Known rows, with every step that occurs
bebe, gafu, dolobi: [ 0.20 -0.21  0.03  0.15  0.02  0.21  0.17 -0.02 -0.03  0.26 -0.02  0.48
  0.02 -0.12  0.51 -0.01  0.01  0.23  0.14  0.10 -0.08  0.04 -0.44  0.07
 -0.07]
beviv, dolobi, tesuv, bebe: [ 0.17  0.00  0.09  0.30 -0.05  0.08  0.21 -0.03 -0.05  0.19 -0.10  0.34
  0.33 -0.05  0.00 -0.14  0.20  0.05  0.18  0.09 -0.15 -0.02 -0.40  0.11
 -0.15]
davu, bebe, gined: [ 0.08  0.08 -0.13  0.24 -0.12  0.00  0.06 -0.19 -0.07  0.18 -0.12  0.36
  0.19  0.26 -0.06  0.08  0.17  0.34  0.07  0.06 -0.14  0.15 -0.21  0.15
 -0.05]
bebe, gafu, dolobi, beviv: [ 0.16 -0.12  0.11  0.14 -0.16  0.11  0.22  0.04 -0.16  0.14 -0.01  0.52
 -0.08 -0.15  0.25  0.00 -0.02  0.26  0.06 -0.09 -0.16  0.04 -0.33  0.18
 -0.08]
tudiz, bebe: [ 0.23 -0.09 -0.06  0.25  0.02 -0.04  0.11 -0.26 -0.15  0.29 -0.04  0.23
  0.27  0.06 -0.01  0.20  0.08  0.15  0.18  0.03 -0.06  0.16 -0.24  0.02
 -0.14]
davu, bebe, tesuv: [ 0.14  0.02  0.06  0.23 -0.14  0.13  0.09 -0.07 -0.18  0.31 -0.05  0.20
  0.16  0.26  0.09  0.04  0.01  0.26  0.17  0.31 -0.07  0.21 -0.38  0.10
 -0.13]
dolobi, beviv: [ 0.15  0.08  0.14  0.27 -0.06 -0.07  0.14 -0.16 -0.24  0.25 -0.07  0.22
  0.08 -0.06 -0.07  0.10  0.07  0.21  0.12 -0.29 -0.14  0.09 -0.19  0.27
 -0.10]
davu, bebe: [ 0.15 -0.07 -0.05  0.24 -0.05  0.01  0.07 -0.18 -0.10  0.28 -0.08  0.25
  0.16  0.17  0.15  0.02  0.11  0.26  0.12  0.05 -0.14  0.17 -0.28  0.07
 -0.12]
dolobi, tesuv, bebe: [ 0.11  0.09  0.07  0.35 -0.13  0.12  0.15 -0.12 -0.16  0.28 -0.09  0.09
  0.29  0.07  0.05 -0.02  0.14  0.08  0.16  0.10 -0.10  0.03 -0.41  0.08
 -0.11]
dolobi, gafu: [ 0.13  0.04 -0.02  0.22 -0.10  0.03  0.13 -0.16 -0.11  0.20  0.00  0.40
  0.07  0.00  0.35  0.13  0.07  0.09  0.17 -0.21 -0.13  0.07 -0.36  0.04
 -0.08]
boruf, bebe: [ 0.15 -0.14 -0.04  0.35  0.16  0.12  0.14 -0.12 -0.09  0.48 -0.03  0.30
  0.22 -0.06  0.20  0.08  0.18  0.24  0.13  0.08 -0.04  0.12 -0.33  0.10
 -0.09]
beviv, dolobi, tesuv: [ 0.20  0.10  0.23  0.29 -0.01  0.05  0.17 -0.05 -0.12  0.20 -0.04  0.18
  0.25 -0.07  0.25 -0.14  0.15  0.08  0.20 -0.01 -0.14 -0.02 -0.36  0.20
 -0.11]
boruf, bebe, beviv, dolobi, tesuv: [ 0.13 -0.08  0.19  0.27  0.04  0.11  0.27  0.16 -0.15  0.21 -0.01  0.57
  0.22 -0.17  0.06 -0.25  0.29  0.21  0.11  0.08 -0.10 -0.01 -0.29  0.26
 -0.07]
tesuv, bebe, davu: [ 0.09 -0.17 -0.09  0.36  0.06 -0.02  0.12 -0.14 -0.12  0.24 -0.20  0.36
  0.18 -0.04  0.01  0.16  0.21  0.10  0.15  0.30 -0.13  0.03 -0.34 -0.03
 -0.20]
gined, bebe: [ 0.12 -0.05  0.02  0.25 -0.01  0.09  0.03 -0.13 -0.03  0.30 -0.02  0.23
  0.15  0.05  0.00  0.07  0.16  0.15  0.11 -0.21 -0.01  0.16 -0.31  0.10
 -0.13]
bebe, gafu: [ 0.13 -0.12 -0.01  0.23  0.12  0.14  0.12 -0.13 -0.05  0.26 -0.02  0.38
  0.07 -0.03  0.16 -0.04 -0.01  0.23  0.14  0.01  0.00  0.08 -0.40  0.03
 -0.01]
boruf, bebe, beviv: [ 0.11 -0.20  0.03  0.28  0.16  0.10  0.19  0.00 -0.16  0.37 -0.05  0.52
  0.14 -0.11 -0.02 -0.02  0.24  0.28  0.09  0.01 -0.04  0.10 -0.21  0.21
 -0.05]
beviv, dolobi, tesuv, bebe, tudiz: [ 0.16  0.12  0.20  0.31  0.09  0.19  0.16 -0.09  0.08  0.18 -0.11  0.49
  0.33  0.00 -0.02 -0.12  0.16  0.11  0.20  0.40 -0.16 -0.07 -0.32  0.08
 -0.16]
gafu, dolobi: [ 0.26 -0.11  0.09  0.22  0.02  0.11  0.14 -0.15 -0.14  0.36 -0.09  0.26
  0.12 -0.11  0.51  0.11  0.11  0.17  0.18  0.00 -0.15  0.03 -0.35  0.17
 -0.16]
tudiz, bebe, gafu: [ 0.17 -0.21 -0.13  0.19  0.03  0.08  0.13 -0.14 -0.06  0.18  0.02  0.50
  0.15  0.05 -0.04  0.05 -0.03  0.20  0.13  0.13  0.01  0.15 -0.33 -0.09
 -0.05]
dolobi, tesuv: [ 0.14  0.18  0.19  0.34 -0.08  0.07  0.11 -0.15 -0.23  0.29 -0.04 -0.04
  0.22  0.05  0.29 -0.02  0.09  0.11  0.20  0.00 -0.09  0.02 -0.39  0.18
 -0.08]
tudiz, bebe, tesuv, dolobi, gafu: [ 0.19 -0.04 -0.04  0.16 -0.49  0.26  0.22  0.01 -0.09  0.12  0.02  0.51
  0.17  0.14 -0.07  0.11 -0.14  0.07  0.22  0.02  0.00  0.23 -0.46 -0.14
 -0.20]
gafu, dolobi, beviv: [ 0.21 -0.03  0.18  0.20 -0.16  0.00  0.19 -0.06 -0.24  0.24 -0.08  0.34
  0.03 -0.14  0.25  0.13  0.09  0.22  0.11 -0.18 -0.21  0.04 -0.24  0.30
 -0.16]
beviv, dolobi, gafu: [ 0.19 -0.05  0.00  0.17 -0.05 -0.02  0.18 -0.06  0.02  0.12  0.00  0.66
  0.09 -0.13  0.31  0.01  0.13  0.06  0.18 -0.21 -0.17  0.03 -0.34  0.07
 -0.11]
bebe, tesuv: [ 0.17  0.07  0.19  0.28  0.03  0.13  0.11 -0.14 -0.21  0.39 -0.03  0.11
  0.18  0.05  0.12  0.11  0.00  0.18  0.24  0.14  0.00  0.14 -0.40  0.18
 -0.08]
gafu, dolobi, tesuv: [ 0.21  0.07  0.22  0.27 -0.18  0.17  0.16 -0.05 -0.23  0.29 -0.04  0.06
  0.16 -0.04  0.65  0.01  0.11  0.12  0.19  0.12 -0.17 -0.02 -0.45  0.20
 -0.13]

Rows
[ 0.17 -0.24  0.05  0.18  0.17  0.02  0.23  0.00 -0.02  0.17 -0.14  0.75
  0.20 -0.18 -0.33 -0.12  0.27  0.16  0.10 -0.08 -0.13  0.03 -0.22  0.21
 -0.12] : tesuv, bebe, beviv, dolobi
[ 0.06  0.03  0.15  0.29 -0.11  0.11  0.21  0.00 -0.22  0.18 -0.10  0.31
  0.22  0.02 -0.17 -0.13  0.21  0.14  0.11  0.04 -0.09  0.01 -0.31  0.20
 -0.07] : dolobi, tesuv, bebe, beviv
[ 0.14 -0.05 -0.04  0.20 -0.29  0.21  0.18 -0.06 -0.03  0.16 -0.05  0.46
  0.08 -0.01  0.18 -0.01 -0.03  0.09  0.18 -0.37 -0.07  0.11 -0.42 -0.02
 -0.16] : tesuv, dolobi, gafu
[ 0.22 -0.05  0.19  0.18 -0.11 -0.04  0.24  0.02 -0.20  0.03 -0.01  0.52
  0.26 -0.06 -0.15 -0.13  0.20  0.12  0.15  0.06 -0.12  0.03 -0.20  0.17
 -0.11] : tudiz, bebe, beviv, dolobi, tesuv
[ 0.17  0.03  0.31  0.22  0.01  0.03  0.21  0.05 -0.19  0.10 -0.04  0.43
  0.17 -0.13  0.02 -0.23  0.21  0.14  0.16 -0.07 -0.13 -0.04 -0.27  0.31
 -0.07] : bebe, beviv, dolobi, tesuv
[ 0.10 -0.15  0.03  0.25  0.09  0.05  0.18 -0.10 -0.14  0.25 -0.13  0.52
  0.18 -0.04 -0.29 -0.01  0.21  0.19  0.09 -0.06 -0.07  0.07 -0.22  0.18
 -0.09] : tesuv, bebe, beviv
[ 0.12 -0.21 -0.01  0.16 -0.18  0.15  0.26  0.08 -0.07  0.12 -0.07  0.72
  0.00 -0.13  0.03  0.00  0.04  0.23  0.03  0.00 -0.17  0.06 -0.36  0.10
 -0.12] : tesuv, bebe, gafu, dolobi, beviv
[ 0.11  0.07  0.12  0.27  0.15  0.20 -0.01 -0.20  0.09  0.31 -0.06  0.41
  0.15  0.10 -0.03  0.09  0.11  0.21  0.13  0.13 -0.02  0.11 -0.23  0.06
 -0.13] : gined, bebe, tudiz
[ 0.17 -0.18 -0.10  0.30 -0.01 -0.11  0.11 -0.20 -0.19  0.17 -0.12  0.31
  0.20  0.01  0.07  0.25  0.15  0.12  0.17  0.33 -0.10  0.09 -0.24 -0.08
 -0.21] : tudiz, bebe, davu
[ 0.09  0.21  0.16  0.36  0.04  0.26  0.11 -0.18 -0.03  0.25 -0.12  0.26
  0.30  0.13  0.01  0.00  0.10  0.14  0.18  0.41 -0.11 -0.02 -0.34  0.05
 -0.11] : dolobi, tesuv, bebe, tudiz
[ 0.14 -0.01  0.05  0.35  0.31  0.23  0.09 -0.19  0.04  0.46 -0.06  0.46
  0.23 -0.01  0.17  0.12  0.14  0.29  0.16  0.38 -0.05  0.07 -0.23  0.06
 -0.10] : boruf, bebe, tudiz
[ 0.22 -0.21 -0.01  0.10 -0.26  0.04  0.24  0.02 -0.15  0.08  0.01  0.65
  0.01 -0.08  0.08  0.11 -0.03  0.25  0.06  0.04 -0.13  0.12 -0.26  0.05
 -0.12] : tudiz, bebe, gafu, dolobi, beviv
[ 0.17 -0.32 -0.10  0.21  0.07  0.30  0.21  0.08  0.01  0.38  0.01  0.66
  0.06 -0.15  0.54 -0.02  0.08  0.29  0.09  0.25 -0.06  0.08 -0.48  0.01
 -0.07] : boruf, bebe, gafu, dolobi
[ 0.07  0.00  0.04  0.17 -0.50  0.37  0.14  0.13  0.01  0.13  0.04  0.50
  0.06  0.14 -0.06 -0.03 -0.07  0.08  0.16 -0.20  0.06  0.24 -0.55 -0.05
 -0.19] : gined, bebe, tesuv, dolobi, gafu
[ 0.13  0.02  0.04  0.32  0.22  0.19  0.08 -0.26  0.07  0.34 -0.15  0.46
  0.26  0.05 -0.09  0.12  0.11  0.19  0.17  0.30 -0.10  0.05 -0.24  0.04
 -0.14] : tesuv, bebe, tudiz
[ 0.16 -0.02  0.12  0.26 -0.21  0.11  0.19 -0.08 -0.17  0.21 -0.13  0.26
  0.09 -0.08 -0.23 -0.04 -0.03  0.21  0.13 -0.44 -0.09  0.12 -0.24  0.19
 -0.18] : tesuv, dolobi, beviv
[ 0.15  0.12  0.20  0.29 -0.06  0.33  0.16 -0.08 -0.02  0.26 -0.13  0.39
  0.25  0.04  0.36  0.02  0.12  0.14  0.17  0.50 -0.19 -0.06 -0.39  0.08
 -0.17] : gafu, dolobi, tesuv, bebe, tudiz
[ 0.25 -0.29 -0.10  0.11 -0.06  0.15  0.19 -0.06 -0.06  0.18  0.01  0.60
  0.10 -0.05  0.31  0.08 -0.01  0.21  0.13  0.22 -0.06  0.11 -0.39 -0.07
 -0.11] : tudiz, bebe, gafu, dolobi
[ 0.21 -0.02  0.13  0.22 -0.41  0.16  0.23  0.00 -0.25  0.16 -0.04  0.28
  0.19  0.08 -0.52  0.08 -0.14  0.19  0.17 -0.06  0.00  0.25 -0.28  0.09
 -0.22] : tudiz, bebe, tesuv, dolobi, beviv
[ 0.22 -0.01  0.07  0.25 -0.06  0.08  0.14 -0.17 -0.21  0.31  0.00  0.19
  0.27  0.13 -0.09  0.21 -0.02  0.15  0.22  0.28  0.01  0.20 -0.34  0.04
 -0.13] : tudiz, bebe, tesuv
[ 0.13 -0.04  0.13  0.30 -0.26  0.32  0.26  0.13 -0.18  0.33 -0.03  0.37
  0.14 -0.03 -0.28 -0.02 -0.04  0.28  0.13 -0.01  0.01  0.21 -0.38  0.16
 -0.18] : boruf, bebe, tesuv, dolobi, beviv
[ 0.14 -0.11  0.10  0.10 -0.03 -0.04  0.23  0.05 -0.06  0.02 -0.02  0.88
  0.01 -0.18  0.10 -0.09  0.20  0.11  0.13 -0.28 -0.16  0.01 -0.24  0.18
 -0.08] : bebe, beviv, dolobi, gafu
[ 0.12 -0.01  0.19  0.17 -0.18  0.01  0.19  0.11 -0.16  0.01 -0.06  0.54
  0.15  0.07  0.04 -0.30  0.22  0.23  0.09  0.07 -0.20  0.04 -0.24  0.23
 -0.09] : davu, bebe, beviv, dolobi, tesuv
[ 0.19 -0.01  0.16  0.26 -0.13  0.32  0.16 -0.05 -0.13  0.36 -0.08  0.17
  0.19  0.05 -0.09 -0.04 -0.10  0.18  0.24  0.00  0.05  0.17 -0.45  0.10
 -0.17] : bebe, tesuv, dolobi
[ 0.12  0.03  0.13  0.20 -0.49  0.20  0.19  0.08 -0.21  0.16 -0.08  0.32
  0.08  0.19 -0.31 -0.09 -0.10  0.31  0.11 -0.05 -0.08  0.26 -0.32  0.14
 -0.20] : davu, bebe, tesuv, dolobi, beviv
[ 0.14 -0.04  0.08  0.34  0.07  0.21  0.16 -0.02 -0.15  0.51  0.02  0.22
  0.23  0.01  0.15  0.10  0.07  0.24  0.19  0.30  0.02  0.17 -0.42  0.12
 -0.08] : boruf, bebe, tesuv
[ 0.09  0.00  0.27  0.19 -0.13  0.08  0.16  0.15 -0.08  0.03  0.01  0.51
  0.13 -0.06 -0.12 -0.26  0.26  0.13  0.08 -0.18 -0.07  0.03 -0.28  0.26
 -0.12] : gined, bebe, beviv, dolobi, tesuv
[ 0.13  0.03  0.09  0.20 -0.39  0.33  0.20  0.03 -0.09  0.19 -0.01  0.42
  0.08  0.06  0.11  0.00 -0.13  0.10  0.23 -0.11 -0.01  0.16 -0.52  0.00
 -0.16] : bebe, tesuv, dolobi, gafu
[ 0.07 -0.13 -0.01  0.31 -0.04  0.00  0.03 -0.08 -0.08  0.18 -0.10  0.31
  0.08  0.03  0.09  0.14  0.21  0.12  0.11  0.09 -0.05  0.10 -0.33  0.00
 -0.20] : gined, bebe, davu
[ 0.15 -0.06  0.05  0.21 -0.31  0.31  0.13  0.01 -0.10  0.27 -0.09  0.25
  0.16  0.24 -0.07 -0.08 -0.09  0.26  0.18  0.15 -0.02  0.25 -0.43  0.02
 -0.19] : davu, bebe, tesuv, dolobi
[ 0.14 -0.25  0.00  0.19 -0.11  0.19  0.27  0.16 -0.10  0.25  0.02  0.68
 -0.03 -0.19  0.30  0.00  0.06  0.34  0.02  0.06 -0.12  0.08 -0.35  0.12
 -0.08] : boruf, bebe, gafu, dolobi, beviv
[ 0.20 -0.10  0.04  0.16 -0.27  0.21  0.21  0.02 -0.15  0.10  0.05  0.40
  0.15  0.03  0.41 -0.02 -0.02  0.15  0.14  0.34 -0.09  0.04 -0.47 -0.05
 -0.10] : tudiz, bebe, gafu, dolobi, tesuv
